Each row comes from the steps of one walk. Every step used is in the known rows, and no mark comes twice. Write the walk behind each row, first mark first.
Known rows
duru-novat: [  1.1 -16.8 -13.7   3.0  -2.2   4.9 -24.8   3.2  -0.9  -3.2   5.2 -17.0
   3.4 -10.0   4.7  -1.7  -2.1  26.0  -1.6  -0.8   8.1   5.7  -2.2]
duzi-novat-dufebu-mekef-guse: [  3.1  -3.7 -10.7  34.4  14.7  33.2  -8.9   3.0   8.7  -0.3  13.1   4.9
  -0.8 -31.6  -0.2  -0.5   1.8  31.7 -14.5  -7.5  -5.1  -6.1  -0.5]
mekef-guse-novat: [-11.0   6.4 -17.4  -4.8   0.9  12.3  -9.8   8.0   5.6 -11.4  20.3 -11.9
   4.6  -8.8  -6.1  -0.8  -2.1  28.0   0.9  -2.3  -0.2   8.2  -4.3]
duzi-novat: [  0.7  -3.1 -14.9   7.9 -32.5   4.6 -54.4  -5.2   5.8 -12.0   6.5  -9.4
  -3.5 -21.4   9.8  -0.9  -2.8  25.0 -14.5  -7.9  -5.2  -2.9   5.3]
dazog-dufebu-novat-guse-mekef: [  3.9  31.6 -21.8 -11.0   2.1  -8.3  33.8 -14.6   0.7 -13.2  -1.4  20.7
  -9.5  34.3  -5.6  15.4  -8.6 -42.1  11.9   5.8   4.6  11.5 -13.9]
novat-guse-mekef-dufebu-dazog: [  5.2  22.8  31.8  -3.2  17.3  -6.9  36.6  -5.3  -3.7   9.1 -21.2   2.9
  -9.1  25.1 -24.0  -4.1   3.8 -38.6   0.9   1.1   4.8  -1.8   0.8]
duru-novat-guse-dazog-zolikal: [ 26.3 -45.4 -13.6 -34.7  23.3  -7.3  32.8 -17.9   3.3   6.0  -2.9 -20.2
  17.7   4.9  19.9   5.0  -6.9  -4.8  22.0  12.5  -0.2   3.8  -9.0]
duzi-novat-guse-dazog-dufebu: [  6.6   9.1 -10.1  -1.1 -21.9  -0.9  20.4 -18.5   4.9 -14.8   3.1 -18.5
  -1.0 -25.7   1.1  19.3  -8.4 -19.7   7.9  -9.5 -20.0  -2.0  -7.7]
duru-novat-dufebu-mekef-guse-dazog: [  6.1 -38.2   1.3  19.2  33.7  41.1  48.4   8.7   1.5   7.4   4.3  -4.3
  12.1 -11.0  -2.6   8.1   9.9  23.6  13.1  -2.7   2.5  -2.0 -14.9]
guse-novat: [-16.4   4.8  -8.2  -2.4 -22.9  -9.0 -30.8   6.2   1.0 -11.6   2.9  -9.3
  -5.5   7.8 -10.4  -1.7  -8.1  27.7  -9.5  -6.5   0.5  -2.4  -5.9]
guse-novat-dufebu-dazog-zolikal: [-21.1  -7.8  13.9  15.1   8.3 -34.9  13.5   3.6  -4.8  -3.9   6.6 -21.2
   4.1  38.8   4.3 -21.2  -2.2  14.9 -16.3   1.8  -1.3 -28.7   1.2]
novat-guse-mekef-dufebu-dazog-zolikal: [ 14.2   4.6  23.6 -14.7  21.2 -21.5  53.5 -10.8  -8.4  14.5 -18.0   5.3
  -1.9  33.8   0.6 -11.2   1.5 -37.4   8.5  12.9   3.8  -7.8   8.9]
novat-dufebu-mekef-guse-dazog-zolikal: [  3.0 -41.9   1.9  -3.1  28.1  11.9  41.9   8.6  -3.0  16.4   0.8  10.3
  15.1  -7.4  19.6  -1.5  15.8   2.7  19.9   9.2  -4.5  -6.6   1.2]
mekef-guse: [ -2.7   1.3  -9.2  -6.5   7.1  15.2 -33.4   8.4   5.2   0.8  15.6  -1.7
   9.6 -29.5   3.1  -3.5  10.6   7.8  10.1   6.8   2.8  17.5   6.8]
dazog-dufebu-novat-guse: [  8.5  35.5  -9.4  -7.9   5.5 -11.4  10.4  -7.0   4.7  -8.8   8.8  18.7
  -3.7 -12.6  -6.1  15.9 -12.0 -33.6   4.7   8.4  -3.9  18.3  -4.1]
mekef-guse-novat-duzi: [-19.3   0.8 -30.6  -0.7 -26.9   9.0 -49.7  -0.1   7.8 -14.9  26.1 -26.0
   6.3  -2.4   4.1  -4.7  -8.2  28.5 -13.7  -6.0  -2.6   2.4  -2.1]
dufebu-mekef: [ -2.2  -3.4  13.4  -1.0 -30.3  14.3 -21.7  24.8  -0.7  13.5 -14.9  26.0
  -8.7 -25.5  -4.6  -1.7   0.6  12.1  -2.3   1.1   1.4   8.3  10.4]
guse-mekef: [-12.4  -1.1 -15.3  -9.8 -15.6  -0.7 -27.8   3.9  -4.6  -4.6 -10.7  -0.4
  -7.4  26.2  -2.5  -6.1   9.5  -2.7   6.7  -2.9  11.8   0.8  -3.8]
dufebu-dazog: [ -9.7   0.1  35.0  -3.4 -31.7  -4.5 -22.0  19.5   1.6   6.2  -7.0  -3.1
   1.3  -2.7  -1.0 -12.3   7.9  -4.6  -3.9   5.1   2.5   1.8  13.8]
novat-dufebu-dazog: [-22.6   8.4  30.5  26.2   8.6 -19.8 -23.0  10.9   0.2   2.3  -3.1 -12.2
   2.2   7.8 -10.4 -14.9  13.3  -4.8 -14.5   1.6   2.3 -15.4   3.3]
duru-novat-guse: [ 17.4  -0.5 -13.0  -9.8  21.6   4.7 -15.1  -9.9   9.6  -0.7   2.5 -15.8
   3.7 -13.8  -9.8   2.8 -12.3   5.8   0.7   5.6   7.6  12.0  -9.3]
mekef-dufebu-novat-guse: [ 22.6  28.2   8.2  -8.4  36.6 -11.4   0.0 -16.5   4.2   2.9  -1.3  25.4
  -5.0  -8.5 -14.0  15.4 -10.3 -22.9  -5.6   4.7  -2.6  11.9  -3.0]
novat-guse: [  7.1  17.0  -2.9 -16.2  11.7  -7.7 -38.5  -3.3   9.5   1.8  -5.8  -3.0
  -0.7 -23.2 -12.0   0.9  -7.0 -13.7   1.0   6.7   1.7  11.8  -2.9]
dazog-dufebu-mekef-guse-novat: [-11.4  19.7  -5.6  13.7 -26.4  26.3  45.3  25.0  -2.9  -6.7  16.9  14.2
  -8.2 -30.1  -9.4   5.3  -6.9  20.5   5.6  -5.9  -6.0   8.0   2.9]
dufebu-novat: [  3.8   0.9  -2.2  -9.8 -15.1  -3.5 -31.7   2.8   4.5  -4.9   2.7  20.7
   0.2   6.4   8.2   7.2   1.2   0.6  -3.0   4.6   3.1  11.4   1.3]

Which walk is each row?
[-21.5  14.7 -21.3  20.1  37.2  -1.9 -14.9  -0.5   3.7 -16.0  23.0 -21.0
   4.0   1.4 -18.5  -5.3   1.8  29.2  -7.4  -7.1   1.3  -7.5 -14.7] | mekef-guse-novat-dufebu
[  6.5   8.0  18.0 -11.3 -20.9  11.6  49.3   9.6  -0.7   8.9 -19.2  18.6
  -6.2 -32.3 -10.7  18.7  -7.1 -32.2  16.9   1.3 -12.2   8.0  -3.1] | novat-guse-dazog-dufebu-mekef
[ 17.3  23.9 -13.7   5.6  16.0  -1.3   3.1 -28.7   0.2  -7.7  -6.4  -2.3
 -14.3   7.5 -13.8   6.9  -7.1 -11.6  -7.1 -11.8  -2.7  -7.5  -9.4] | duzi-novat-guse-mekef-dufebu
[ -2.8 -20.5  21.7 -13.1 -25.6 -18.2  -4.8  15.2  -3.3  11.9  -3.0  -1.5
   9.2   2.9  24.4 -19.4   4.4  -5.2   1.5  17.1   1.5  -3.4  22.6] | dufebu-dazog-zolikal
[-13.9   1.0  18.7  36.3 -12.0  -7.6 -28.9  -2.2   5.5  -8.7   6.6 -22.4
   0.9   4.3   0.6 -12.2   5.4  12.5 -26.4  -8.6  -6.1 -23.3   2.9] | duzi-novat-dufebu-dazog
[ -6.5  -4.4 -15.8  -6.5 -37.4  -8.5 -67.2  -5.1   7.2  -8.4   9.0   6.7
   3.0  12.0  20.5   3.7  -7.9   1.9 -17.1   2.9   0.7   6.7   4.3] | dufebu-novat-duzi
[  2.9  -5.4  35.9   0.7  -1.3 -26.4  19.7   7.4 -13.1  14.2  -4.4   6.2
   3.9  -4.3  16.2 -13.9   6.6  -8.8  -1.4   8.6  -3.7  -9.6  27.7] | mekef-dufebu-dazog-zolikal
[ -5.9  13.6  48.5  12.6  -9.3 -10.9  -1.1  12.1  -6.9  11.6 -10.0   5.7
  -5.1 -13.7 -11.3  -7.9   9.9  -8.8  -8.5  -3.4  -3.5  -4.5  17.5] | mekef-dufebu-dazog
[  0.2 -11.1  25.2  -2.2  -9.6 -21.6  41.0   1.7 -18.0  11.2 -14.6   6.8
  -2.8  38.3  15.2 -16.4  11.7 -21.0   8.9   5.8   5.0 -14.0  16.6] | guse-mekef-dufebu-dazog-zolikal
[ -8.0  -6.2 -17.7  28.3  39.0 -11.6 -28.3  -4.9  -2.4  -8.0   8.1 -26.2
   3.9   4.0  -5.6  -5.7   2.7  25.4 -12.7  -3.0   9.1  -9.3 -13.2] | duru-novat-dufebu
[ 11.7 -48.3 -10.9   9.6   8.0  24.2  39.5  -4.8   1.5   5.9   7.4   1.4
  14.0 -13.0  29.7   1.6   8.8  24.8   7.8   0.5 -12.3 -14.6   0.7] | duzi-novat-dufebu-mekef-guse-dazog-zolikal
[  8.4  14.3  10.7   5.9   7.2 -13.3 -12.5  -5.7  -5.0  -2.2  -1.9  28.4
  -4.8  -4.7   2.6   9.7   1.3  -2.2  -6.6  -1.9  -1.1   7.6   4.3] | mekef-dufebu-novat
[ 15.8  13.1 -10.6   1.1  46.5   0.1  31.7 -22.2  -5.1  -1.2  -7.8  -8.2
  -7.3  19.7 -16.5   6.1  -6.0  -9.0   4.9  -4.3  11.3   1.6 -16.4] | duru-novat-guse-mekef-dufebu
[ -4.7   3.6  -1.6  21.9  33.4  20.4  -3.7  17.1   3.9   9.8   7.1  14.8
   1.4 -30.6  -9.3  -4.3   9.4  15.3  -1.2   1.7   2.8   2.6   0.0] | novat-dufebu-mekef-guse
[  5.8  -5.1   4.6  -4.8  -6.4  36.8  -4.6  25.4   4.3  12.8   4.6  22.1
   1.8 -39.6  -1.3  -1.1   6.8  14.2   7.1   5.7   2.3  18.2  11.6] | dufebu-mekef-guse
[  7.2  25.3  -2.3  -7.1  36.2 -12.1   5.9 -17.6  -4.2   2.9 -16.5   7.3
 -13.0  14.3 -24.1   3.8   0.1 -29.4   4.6  -4.1   4.8   2.5  -9.1] | novat-guse-mekef-dufebu
[  0.5  12.6 -15.4 -20.5  11.2  -2.6 -17.6  -7.5   4.8  -1.9 -15.3  -1.8
  -7.0  22.0 -14.8   0.4  -0.9 -24.3   9.2   3.5  10.0   7.5 -11.3] | novat-guse-mekef
[-14.7  -8.9   4.5  13.5  30.2 -12.7  32.2   6.6  -0.1  -2.6  24.7 -25.0
  14.7  23.4   8.2 -19.9   5.2  19.7  -4.9   7.2  -0.8 -17.0   3.6] | mekef-guse-novat-dufebu-dazog-zolikal
[  9.0 -43.0 -11.8 -34.1   6.4   5.4  18.0   0.1  -1.8   5.9  11.2  -7.0
  22.8 -13.2  31.3   0.2  18.5  -0.8  31.6  13.5  -6.2   6.9   8.3] | mekef-guse-dazog-zolikal
[ -6.8   6.9 -14.0   4.4 -18.9 -10.9 -23.0 -17.8  -7.3  -7.3  -4.8  15.5
 -10.0  47.0   8.1   6.0   1.4 -12.2 -12.5  -9.3   4.9  -3.1  -0.9] | guse-mekef-dufebu-novat-duzi
[-10.7  -6.8  18.7   0.7 -48.8  11.9  39.6  21.3 -10.5   7.8 -17.9  20.0
  -5.9 -32.1   0.9  13.0   6.4 -13.1  15.7  -7.9 -11.8   2.1   4.6] | guse-dazog-dufebu-mekef
[ -0.6  11.4  -1.6   9.1 -14.9 -16.2 -45.8 -11.7  -3.0  -3.9   5.6  13.3
  -4.2   3.4   8.2   7.3  -5.8  -3.3 -21.1  -6.5  -3.9   2.3   7.8] | mekef-dufebu-novat-duzi
[-10.1  -8.0 -15.5   4.0 -42.4  32.9 -20.8  16.1   8.2  -1.1  14.0   0.4
  -1.1  -9.4  -0.7  -2.5 -13.9  33.6 -14.8  -5.3  -3.4   5.9   4.7] | dufebu-mekef-guse-novat-duzi
[-28.3   4.3 -18.9   1.2 -46.9 -11.8 -65.1  -1.8   3.8 -13.8   6.5 -21.8
  -3.6  13.5   0.5  -4.0 -17.1  25.4 -24.5 -10.5  -2.7  -7.6  -0.9] | guse-novat-duzi
[  1.7 -43.4  -1.4 -31.6 -16.7 -18.0  -2.6  -1.0  -6.7   6.2  -8.5  -4.3
  12.7   0.4  30.7  -0.7  11.0  -4.7  20.1   7.8  -4.6  -3.6   7.4] | guse-dazog-zolikal
[ 14.6  18.4  23.4   9.4  -5.8   4.6  29.0 -17.2   2.3  -2.3 -12.6  -4.8
 -11.3  22.8 -11.9  -1.2  -6.7 -23.2 -10.4  -8.9  -2.6 -13.3  -0.2] | duzi-novat-guse-mekef-dufebu-dazog
[ 16.0 -10.8   6.7  -1.5 -11.8  24.0  74.6   3.5  -1.5   5.7 -12.9   6.8
  -1.4 -24.2  -6.8  18.9 -14.0 -12.5  18.7  -2.0  -5.8   7.9 -11.2] | duru-novat-guse-dazog-dufebu-mekef
[ 13.6  -4.4 -22.7 -14.4  21.3  11.2  11.8 -15.3   5.0  -4.8  -7.6 -17.4
  -2.2  29.7 -10.5   1.6  -9.7  -4.4   9.5   2.8  16.5   6.9 -19.2] | duru-novat-guse-mekef
[ -8.0  12.8  -0.7   3.9   6.3 -11.8  -2.6  -5.0 -14.6  -0.9 -15.2   6.1
 -12.8  17.4  -9.3  -0.9  10.0  -7.6   4.8 -10.2   7.5  -4.3  -1.1] | guse-mekef-dufebu
